Each row was made from one path, in order. Every step used is in the known rows, and no mark comes twice. Write each row's path.
(in the rows, 128 means zero)
Known rows:
x/v/r/b: [109  90 184 127 103 107 173 124 159 127 133 121 166 140 189 123 154  81
 129 125 124 121 192 128  50 129 120 136 135 142 103 185 102  73 142 108
 148 132 182 162 179 125 127 112  73 151 133 179 159 146 111 187  90 110
 164 129 108 107 156 118 133 155 163 143  96 152 181 141 161  59 147]
l/f: [144 121 147 141 177  88 147 108 157 142 147 121 127  99 142  84 122 113
 114 142 131 143 136 162 140 159 148 107 134 118 145 169 146  84 133 131
 114 144 187 181  62 108 116 131 115 165 150 130 174 134 168  71 124 120
 175 144 121 133 100 122 109 157 130 165 106 175 124 156 169  95 112]
b/r/z/f: [ 82 163 149 150 107 161 136 142 107 157 120  87 124 114 151 178 151 121
  83  93 111 170 155 131 163 126 142 108 118 130 160 180 151  86 120 121
 133 162 143 171  97  82 116  75 137 161 142 155 192 155 188  66 129 124
  90 137  92 118 130 120 113 173 160  43 127 123 149 166 152 101 117]
f/v/g/t/r: [181 120 143 144 118 146 155 126 149  86 146 131 140 118 118 125 147 104
 130 124 109  84 114 123 125 170 110 147 108 152 125 119 133 115 117 118
  71 127 151 166 125 107 130 134 147 115 124 122 166 105 169 181 148 124
 147 119 123 177 110 103 141 143 147 163 124 151  89 130 109 168 117]
t/x/h: [138 158 137  80  75 124 188  82 157 208 136  93 155 122  81 111 127 113
 120 135 131 106 124 117 116  96 148 112  84 143  90 146 116  89 130 160
 124  91  87 225  77  53  95 117 111 139 181 140 181 144 160 130 150 102
 140 141  95 149 141 113 135 132 156 138 119 190 107 102 141 168 161]
v/f/t/g: [162  98 146  94 129 149 150 135 157 139 186 163 127 107  95 189 132 138
 114 141 137 107 124 147 106 154 102 141 128 128 111  80 116  98 109 123
 114 153 115 166 123 132 167 135 136 126 118 133 161 148 123  93 122  93
 140 130 127 161 117 126  78 116 132 185  72 146 130  88 143 169  91]
b/r: [143 128 144 135 138 128 151 136  98 145 125 117 150 127 165 170 145  94
 105 118 120 151 114 138 166 148 133  90 143 150 129 190 141  68 106 133
 105 164 148 157  57 111 129  75 107 166 159 156 213 130 159 122 121  91
 152 119  98 147 122  90 111 150 112 132 109 103 122 149 156  95 121]
v/r/q: [128 103 149 141 124 113 172 124 131 163 158  94 154 128 184  93 118  94
 145 141 121 132 129 149 105 143 136 142  84 126 130 168 127  57 154  79
 121 138 171 117 148 132 131 114  65 154 153 185 143 156 124 172 113  90
 159 115 131  95 122 111 147 139 120 147 119 116 157 141 155 109 113]
x/z/g/t: [124 145 131 105  99 201 147 109 119 124 101  79 130 121 112 133 146 100
 140 169 100  92  99 106 148 115 123 147 153 127 103 105 122 135 120 132
 116 130 134 170 105  92 146 154 114 122 114 114 161 124 147 110 134 198
 104 147 113 188 138 113 147 111 197  92 131  97 115  96 142 133 148]
x/z/f/v/r: [137 117 162 132 102 148 139 137 169 109 161 107 165 102 183 151 132 114
 112 122 135 132 144 144 101 124 124 146 138 132 157 177 161 108 136 134
 139 162 132 161 108 136 134 118 136 114 110 154 160 132 144 162 176 126
 153 127 120 111 152 111 132 119 163  82 136 147 102 160 135  92  92]
z/r: [122 133 143 131  99 134 163 138 149 164 121  76 132 113 173 134 120  95
 124 122 104 144 128 151 136 148 134 123 106  98  97 192 195 112 134 127
 132 141 112 127  55 101 127 111 134 156 139 144 160 130 167 152 135 119
 131 116  82 117 118 114 115 164 192  95  86 127 119 145 141  82 128]
r/z/f: [ 79 168 140 151 103 162 147 156 128 165 125  77 100 109 141 142 145 126
 103 104 110 158 167 133 140 116 138 109 106 132 154 143 147 111 133 127
 133 133 125 160 115  92 107  91 145 148 128 142 169 148 174  75 122 131
  85 146  81 107 126 122 120 167 167  57 136 135 153 145 152  99 112]
z/g/t/x/v/r: [123  98 156 119  74 145 157 110 130 132 160  86 162 119 132 148 115  96
 113 152 114 119 143 128  86 119 120 177 108 134 120 155 146 105  97  95
 153 128 184 165 167 115 149 120 112 110 139 136 172 140 123 191 141 139
 156 143 132 146 176 119 125 101 170 123 117 117 119 125 131 156 170]
f/v/r: [169 105 152 123 139 126 153 146 175 103 158 126 162 114 181 150 123 105
 139 117 142 138 132 164  99 153 125 148 141 120 133 171 158  68 147 126
 110 162 150 147 106 144 132 114 131 112 130 167 159 121 108 186 147 105
 185 122 127 119 139  96 107 125 143 142 119 117  96 145 129  88  92]
f/h: [161 122 137 114 124 111 139 127 145 125 124 110 152 131 149 150 139 134
 147 117 141 112 131 147  94 157 115 114 114 130 111 130 146 119 131 147
 100 144  46 173 104 105 110 126 115 144 135 158 175 129 146 145  97 107
 137 129  93 130 144 108 122 140 132 160 133 149 135 120 180  79 127]
l/g/t/x/v/r/z: [101 136 153 100 130 153 133 134 139 138 141  84 152 115 119 178 112  93
 107 126 112 145 191 138  74 125 153 159 123 135 128 139 153  87  94  98
 157 123 219 140 205  86 149  91 110 139 163 127 152 132 119 155 158 148
 122 139 136 136 171 100 126 124 143 102 127 154 168 116 156 156 177]
g/t: [164 130 136 106 125 161 147 129 124 112 106  98 117 135 137 104 145  95
 120 165 103 120 114 118 131 140 121 146 137 144 109 104 108  90 133 130
 101 107 133 141 116 131 107 126 118 131 139 126 178 119 126 131 107 179
 133 131 110 199 125 100 133 123 169 156 102 111 106 115 142 134 131]
v/g/t: [162 112 133 131  95 156 167 127 127 102 136 111 129 125 141 103 146  93
 123 163  98 109  98 122 140 165 109 145 121 163 108 100 115 128 125 116
 104 124 150 163 129 129 164 113 129 123 134 116 172 120 128 166 108 178
 134 134 126 199 132 126 139 118 166 189 107 134 140 128 120 139 150]
v/r/z/g/t: [110 151 145 118 120 180 143 121 104 125 136  84 119 112 119 152 127  96
 135 145  91 135 131 115 161 133 130 176 142 118 118 118 146 102 126 107
 122 145 170 153 134 119 151 121 124 126 129 134 157 118 114 149 126 185
 114 151 122 180 147 112 123 123 187  92 118  66 125 104 136 138 149]
v/g/t/u: [159 104 108 100 104 135 146 136 110 135 137  98 112 142 123 114 129  94
 123 162 129  96 136 115 146 164  99 162  94 134 100 100 100 117  95 125
 154 130 162 135  98 118 200 126 112 132 155 115 177 125 116 132 113 142
 122 168 115 188 129 129 131 119 121 208 110 136 107 137 147 193 126]
r/z/g/t/x/v/f: [ 78 124 163 120 101 164 131 125 139 148 197 126 147 111  83 137 133  97
 112 142 115 123 164 132  83 106 135 165  70 127 108  64 134 125  71 130
 137 140 167 208 222  90 124 107 140 130 145 111 158 160 157  84 127 148
 116 165 132 139 166 137 132 122 196 137 106 123 157 116 136 188 169]
l/f/t: [160 107 169  83 172 110 123 120 158 126 142 112 135 102 164 108  98 127
 111 173 163 114 137 165 109 152 136 120 169 100 113 144 133  98 152 142
  98 155 135 169  82 134  92 160 105 145 141 130 159 119 148  65  91 103
 194 134 140 197 118 114  70 134 133 178 105 136 141 142 171 121  84]
l/f/v/g/t: [159 113 144 135 127 145 148 130 160  80 139 147 138 116 156  95 143  86
 110 151 119 102 121 143 116 168 131 151 157 135 118 102 125 119 125 129
  99 150 153 184 146 139 151 127 128 123 128 111 165 109 140 120 127 164
 166 130 148 208 126 125 127 112 164 203 113 157 124 139 123 156 125]
r/z: [115 173 135 132 143 135 144 154 128 162 115  92 132 117 116 163 137 109
 145 104 119 156 140 139 127 123 147 111 137 134 127 141 143  88 131 128
 107 119 163 147 120  73 102 100 114 162 168 159 153 134 149 113 116 110
  98 133  88 114 138 100 113 163 135 115 126 123 171 109 175  87 141]
z/f: [114 137 122 140 105 147 161 136 142 161 136  82 117 117 156 105 150 131
  95 120 117 142 138 142 150 136 121 114  96 137 143 146 125 125 133 121
 144 140 103 175  78 108 116 123 149 140 114 141 180 152 179  93 119 133
 117 137  85 112 122 119 131 154 176  84 123 153 107 165 134  88  96]
b/r/z: [113 164 147 138 143 144 134 153 108 148 112 104 143 116 141 218 137  96
 119  99 112 178 134 141 154 127 158  87 156 137 129 181 157  56 113 122
 105 152 178 157  97  72 114  65 106 164 180 163 193 128 170 113 126  96
 111 131 107 131 129  84  98 162 115  98 126  91 175 119 184 108 150]
v/r: [159  91 145 114 140 123 169 130 133 127 170  99 141 105 160 130 113 112
 134 135 130 146 120 146 134 155 123 140  97 153 140 190 150  74 139 110
 126 141 177 132  76 141 143 102 112 132 141 161 163 136 110 200 135 112
 155 125 106 114 134  99 112 138 130 136 111 119 107 138 152  78 117]
l/f/v/r: [164 102 166 132 167 101 138 136 180  94 176 133 154  97 189 123 112  98
 119 119 138 135 141 179 106 158 148 152 148 105 153 186 170  69 148 133
 124 174 183 164 107 149 137 121 127 133 132 154 165 114 120 154 159 102
 192 120 142 129 118 104  97 127 139 156 120 140 103 163 141  91  93]
x/v/g/t: [158 107 153 133  62 169 168 141 128  92 122 105 143 128 128 102 157  70
 107 173 112  99 117 124  93 138 120 156 123 175  88  92 108 142 101 119
 123 120 144 174 182 131 161 121 116 118 141 116 165 133 138 157 115 181
 135 123 122 195 149 125 139  97 156 201 106 148 142 129 132 136 175]
x/z: [142 134 151 108 116 155 151 109 146 151 111  86 154 111 123 158 142 108
 149 141 128 126 100 128 126 104 145  85 143 149 108 161 129 133 119 154
 124 130 142 158  61  61 110 123  86 140 144 128 149 135 168 116 153 139
 114 128  98 120 130 110 141 125 136 101 144 161 142  99 188  90 136]
f/v/g: [151 120 126 145  85 131 180 164 178 109 147 150 155 119 173 141 152  86
 146 120 133 117 117 170 113 157 123 120 150 137 121 112 136 154 129 130
  93 169 121 182 117 118 172 116 143 123 136 134 161 127 166 182 135  87
 159 122 134 139 144 131 123 118 147 206 133 157 138 142 123  95 133]
x/v/f/t/r/q: [139  94 170 127 132 130 147 120 138 150 163 111 159 120 124 112 105 114
 132 152 148  94 150 152  57 127 129 142  68 140 102 121 113  84 123  90
 103 148 128 147 213 112  88 151  78 154 139 175 140 166 176 111 103  66
 154  99 142 135 111 111 137 136 111 158 111 139 174 133 149 154 113]

Which path is each row?
[112 155 172  66  56 155 162  88 155 177 152  77 154 101  96 151  98 131
  97 134 141 105 166 114 115  93 145 145  81 132 101 149 136  87 131 150
 135 113  69 230 118  72  98 112 108 123 156 139 174 133 145 121 146 104
 138 146 114 170 172 123 100 129 165  81 125 168 134 110 132 180 147] => v/r/z/f/t/x/h
[102 165 150 124 120 184 127 136  87 135 105  97 121 119 114 170 141  83
 124 144  89 137 128 117 167 140 135 148 151 118 111 119 142  93 114 125
 103 163 155 168 120  99 153 117 121 148 147 127 186 120 140 104 117 170
 108 156 109 199 142 106 116 135 176  85 114  62 136 100 138 143 158] => b/r/z/g/t
[129  92 157 150  90 127 176 133 129 155 144  92 167 116 184  99 128  70
 127 141 125 136 137 155  61 126 143 144  90 146 110 166 125  58 132  85
 147 138 171 124 211 138 122 115  58 143 155 187 133 171 131 162 117 101
 151 101 136  90 138 110 152 118 111 152 117 148 182 142 154 101 147] => x/v/r/q
[ 95 112 187 112  82 139 161 108 146 133 147 115 168 137 159 118 148  83
 129 130 105 101 199 106  68 121 110 157 130 113 104 161 103  87 125 104
 143 133 187 170 190  91 144 115  86 148 115 158 184 131 107 178 103 131
 157 148 117 152 175 126 152 123 199 119  98 124 174 122 137 123 166] => z/g/t/x/v/r/b
[127 133 184 127 147 146 123 145 150 126 150 113 146  96  91 191 119 128
 129 120 139 123 176 141  78 115 138 144 109 133 109 122 145  89 110 126
  97 136 162 176 188  80  67 114 125 133 145 141 134 134 179 110 121  91
 112 125 125 139 144 106  87 154 126 123 122 127 168 100 157 144 133] => x/v/f/t/r/z
[147 128 132 155 148 115 166 111 127 183 130  89 139 123 132  89 126 104
 150 127 121 105 126 142 108 147 133 111  77 134 117 159 115  71 139  91
  94 125 150 129 137  95  98 137  87 165 155 179 144 148 176 142 114  72
 150 114 125 101  81 110 164 161 114 135 137 144 155 129 155 141 103] => t/r/q
[ 85 165 145 141 148 180 139 120 126 136 115  69  88 121 115 135 147 135
  88 114 100 152 192 118 141 140 128 131 101 130 162 124 144 109 117 103
 137 134 145 154 128  86 134 115 168 150 129 130 160 151 183  91 149 157
  90 147  98 119 120 119 149 174 174  40 125 170 123 140 138 154 114] => l/g/t/r/z/f
[138 122 171  72 100 179 131 124 139 125 124  91 141 106 154 153 128 132
  98 157 149 108 140 133 114 106 122 123 145 121 111 134 129 145 148 157
 127 153  69 173  92 109 101 154 121 119  98 127 155 135 166  61 116 134
 129 125 126 176 150 118 102 116 163  81 136 135 148 141 149 109  80] => x/z/f/t
[123 107 151 125 106 124 151 126 171 161 202 136 157 117 112 122 135 107
 123 137 132 130 152 154  67 113 132 143  56 147 119 100 128 117  75 142
 143 122 146 201 178 100 114  97 136 138 149 132 157 176 163  99 124 104
 142 152 121 114 153 127 132 119 161 179 103 164 149 135 152 152 156] => t/x/v/f
[161  91 171  75 147 146 134 141 159 124 189 140 131 107 143 134 113 125
 122 163 152 118 149 160 110 142 119 158 112 122 111 103 115 113 146 156
 101 160  95 170 131 155  97 123 121 130 124 139 146 144 132 103  89 110
 173 128 129 181 141 121  75 127 145 189 100 112 130 132 148 123  83] => v/f/t
[138 131 131  92  85 167 145  93 137 150 135  96 168 127 105 142 132 106
 132 150 115 100 104 106 112 109 141 107 114 146 103 117 125 140  96 138
 112 109 159 182  95  43 156 118 112 134 144  83 175 123 150 123 150 160
 109 144 125 169 155 118 151  96 172 122 149 162 160  95 157 188 153] => v/g/t/x/z
[133 158 153 104  36 169 175  96 172 153 134 110 155 119  97 106 143 115
  97 144 119  85 142 108 115 105 134 146  86 141  99 103 116 124 120 153
 124 112  51 252 126  81 134 125 135 118 146 114 188 129 161 115 160 144
 131 143 118 193 155 126 152 105 190 131 125 204  97 128  97 202 163] => z/f/v/g/t/x/h
[107 157 152 126  80 159 130 120 111 160 107 100 169 120 113 180 144  89
  93 136 114 113 139 117  72  98 138 139 135 126  98 117 129 102  62 111
 129 128 174 186 194  56 128 104 112 128 164 117 190 137 167  98 124 133
 128 153 128 179 185 107 130 102 167 105 119 125 156 115 134 196 189] => b/r/z/g/t/x/v
[ 97 165 146 152 123 176 138 128 121 132 124  68 105 108 109 140 142 137
  89 117 102 141 161 111 139 129 126 132  84 131 162 143 142 100 122 112
 115 122 139 163 132  85  91 113 163 144 120 137 170 132 179  95 137 148
  77 145  91 138 119 122 134 171 173  38 131 140 125 140 133 154 110] => g/t/r/z/f
[117 157 154 128 117 188 126 145 124 111 128 115 126 110 131 158 136  92
 133 135  96 125 134 126 135 132 124 180 160 105 117 103 150  94 136 120
 104 149 155 158 162 123 146 140 130 121 130 133 166 108 117 141 142 172
 126 151 127 192 151 112 118 114 199 102 123  72 115 106 126 141 140] => f/v/r/z/g/t
[170 119 131  90 118 147 148 131 150 149 125 139 130 114  98 199 143 134
 117 144 150  90 113 139 105 154 104 109 156 134 104 103 106  97 122 113
  98 141 108 153 103 115 161 151 122 129 121 141 172 135 127 118 121  87
 142 115 123 176 128 104  87 107 122 166  91 148 121  80 138 155  93] => f/t/g
[102 109 153 119  92 159 141 118 149 147 201 136 144 115  95 123 138  99
 110 159 114 111 153 142  86 110 127 173  72 139 109  72 130 128  72 129
 140 131 142 209 199 104 140 113 141 128 134 106 165 168 163  96 123 149
 123 173 125 150 159 141 134 100 190 162  97 133 130 133 127 178 160] => z/g/t/x/v/f
[152 142 135  78 105 170 126  87 138 151 110  87 160 129  95 150 135 106
 127 160 110 109 105 106 104 101 138 119 120 135 110 133 111 110 105 146
 114  99 153 163  90  38 120 126 105 134 144  96 177 124 150 108 164 162
 109 144 117 169 150 103 150  96 180 101 140 165 144  94 155 180 142] => g/t/x/z
[105 111 181 112 103 132 148 109 196 132 148 131 182 136 194 139 147 103
 130 110 130 115 214 115  66 115 115 119 136  88 129 181 117  86 151 136
 141 148 149 179 144  89 123 112 112 147  94 155 183 123 117 158 141  94
 154 143 123 118 162 124 150 135 197  84 131 157 179 160 141 112 103] => t/x/z/f/v/r/b
[125 144 121 114 113 173 149 124 111 129 114  98 120 124 122 116 145  91
 131 159 102 104 101 115 157 139 119 157 141 122 106  96 114 124 128 119
 111 143 135 164 104 123 145 144 131 131 121 122 178 127 137 131 111 179
 129 146 110 202 131 119 137 121 196 124 108  89  98 109 125 129 147] => z/g/t
[155  89 186  83 120 146 134 138 158 112 174 136 151 105 137 136 122 114
 102 158 163 111 151 159  59 123 123 155 115 144  91  92 123 127 123 151
 126 156 102 188 185 152  86 132 110 130 134 146 137 160 145  91  91 115
 174 119 133 178 156 124  72 110 146 194  87 128 154 135 145 118 119] => x/v/f/t
[166 125 151 106 140 149 131 113 131 122 138  83 122 112 126 135 117 160
 111 140 145  96 146 130 124 142 111 132  99 129 131 163 134 109 135 125
  89 140  99 162  82 106  72 150 153 129 112 140 176 126 180 120 120  92
 147 119 109 162 116 106 106 158 141 100 123 141  96 138 124 143  70] => z/f/t/r
[ 91 155 124 105  93 174 145  93 133 193 135  93 150 107  97 158 140 119
 151 133 120 102 101 121 150 112 125 100 123 103 105 136 141 158 102 124
 120 147 145 192  61  20 163 146 127 131 137 111 171 143 186 117 155 105
 112 159 112 116 156 126 144 112 184  70 154 132 148  91 150 133 150] => t/x/z/g
[134 132 158 102 172 136 158  98 145 120 114 126 129 159 150  95 166 110
 134 127  97  96 214 108  96 145  98 131 137 127 117 138  96  77 149 112
 108 123 170 158 141  91 137 128 107 168 122 148 174 122 141 149 106 137
 157 126  88 152 117 116 166 169 173 128  98 172 144 122 141 136 130] => l/g/t/r/b
[135 131 139 149 143 122 159 134  88 175 120 107 158 145 187 120 129  79
 122 127 121 138 124 147 121 143 155  92 115 129 114 176 112  43 130  90
 117 165 149 137 137 108 126  93  62 174 168 186 184 152 163 106 100  73
 147 108 120 123 109  98 143 147 107 139 120 109 170 149 153 114 120] => b/r/q
[124 142 134  99 121 151 110 150 116 131 144  99 115 133 120 162 120  94
 134 133 131 108 148 117 134 143 105 184 135  84 109 105 127  93 107 126
 156 158 162 139 137 114 196 142 119 126 152 137 172 116 108 125 142 129
 122 181 128 181 141 125 121 114 149 122 125  89  95 130 135 192 120] => f/v/r/z/g/t/u
[148 139  99  73 146 150 136 101 130 165 124 108 128 140 120 100 131 115
 111 143 104 120 154 127 117 149 126 141 115 107 130 101 108 102 110 116
 123 101 156 141 111  73 175 111 133 149 150  96 190 126 129 130 134 138
 146 147 119 190 155 111 159 108 185 131 115 167 105 113 133 206 132] => l/g/t/x
[145 112 156 135 113 137 147 143 176 108 166 115 146 113 197 134 126 120
 117 113 137 140 147 160 109 145 117 164 119 125 153 176 158  99 146 121
 135 168 134 155 111 161 138 114 150 110 112 164 165 131 139 167 153 113
 162 122 110 111 143  99 120 128 172 105 131 133  91 172 120  81  85] => z/f/v/r
[128 129 141 112 101 165 140 141 144 141 133 117 118 114 103 208 143 148
  91 121 143 114 142 126 112 132 111 108 136 118 123  98 120 103 113 114
 124 150  98 163 132  97 154 144 148 124 113 136 173 135 136  80 135 100
 106 127 127 160 130 116  85 117 147 109 101 149 152  90 136 170  85] => r/z/f/t/g
[145 123 101  69 159 140 125 132 111 144 116  86 101 156 134 108 138  89
 107 158 123 116 172 128 140 161 100 164 122 121 106  99  95 101  94 120
 178 124 165 117 100 114 217 138 117 147 174 115 171 138 116 111 118 153
 143 163 116 171 118 124 153 124 128 172  97 164  81 129 149 188 124] => l/g/t/u
[120 138 137 176  89 153 161 156 170 116 151 126 143 102 146 154 158 111
 126  93 121 118 144 144 108 161 113 123 112 133 143 132 165 149 122 117
  92 176 126 199 139 100 153 109 166 123 121 138 162 123 195 146 148  80
 124 131 130 113 136 126 127 150 165 142 146 166 141 150 113 121 119] => t/r/z/f/v/g
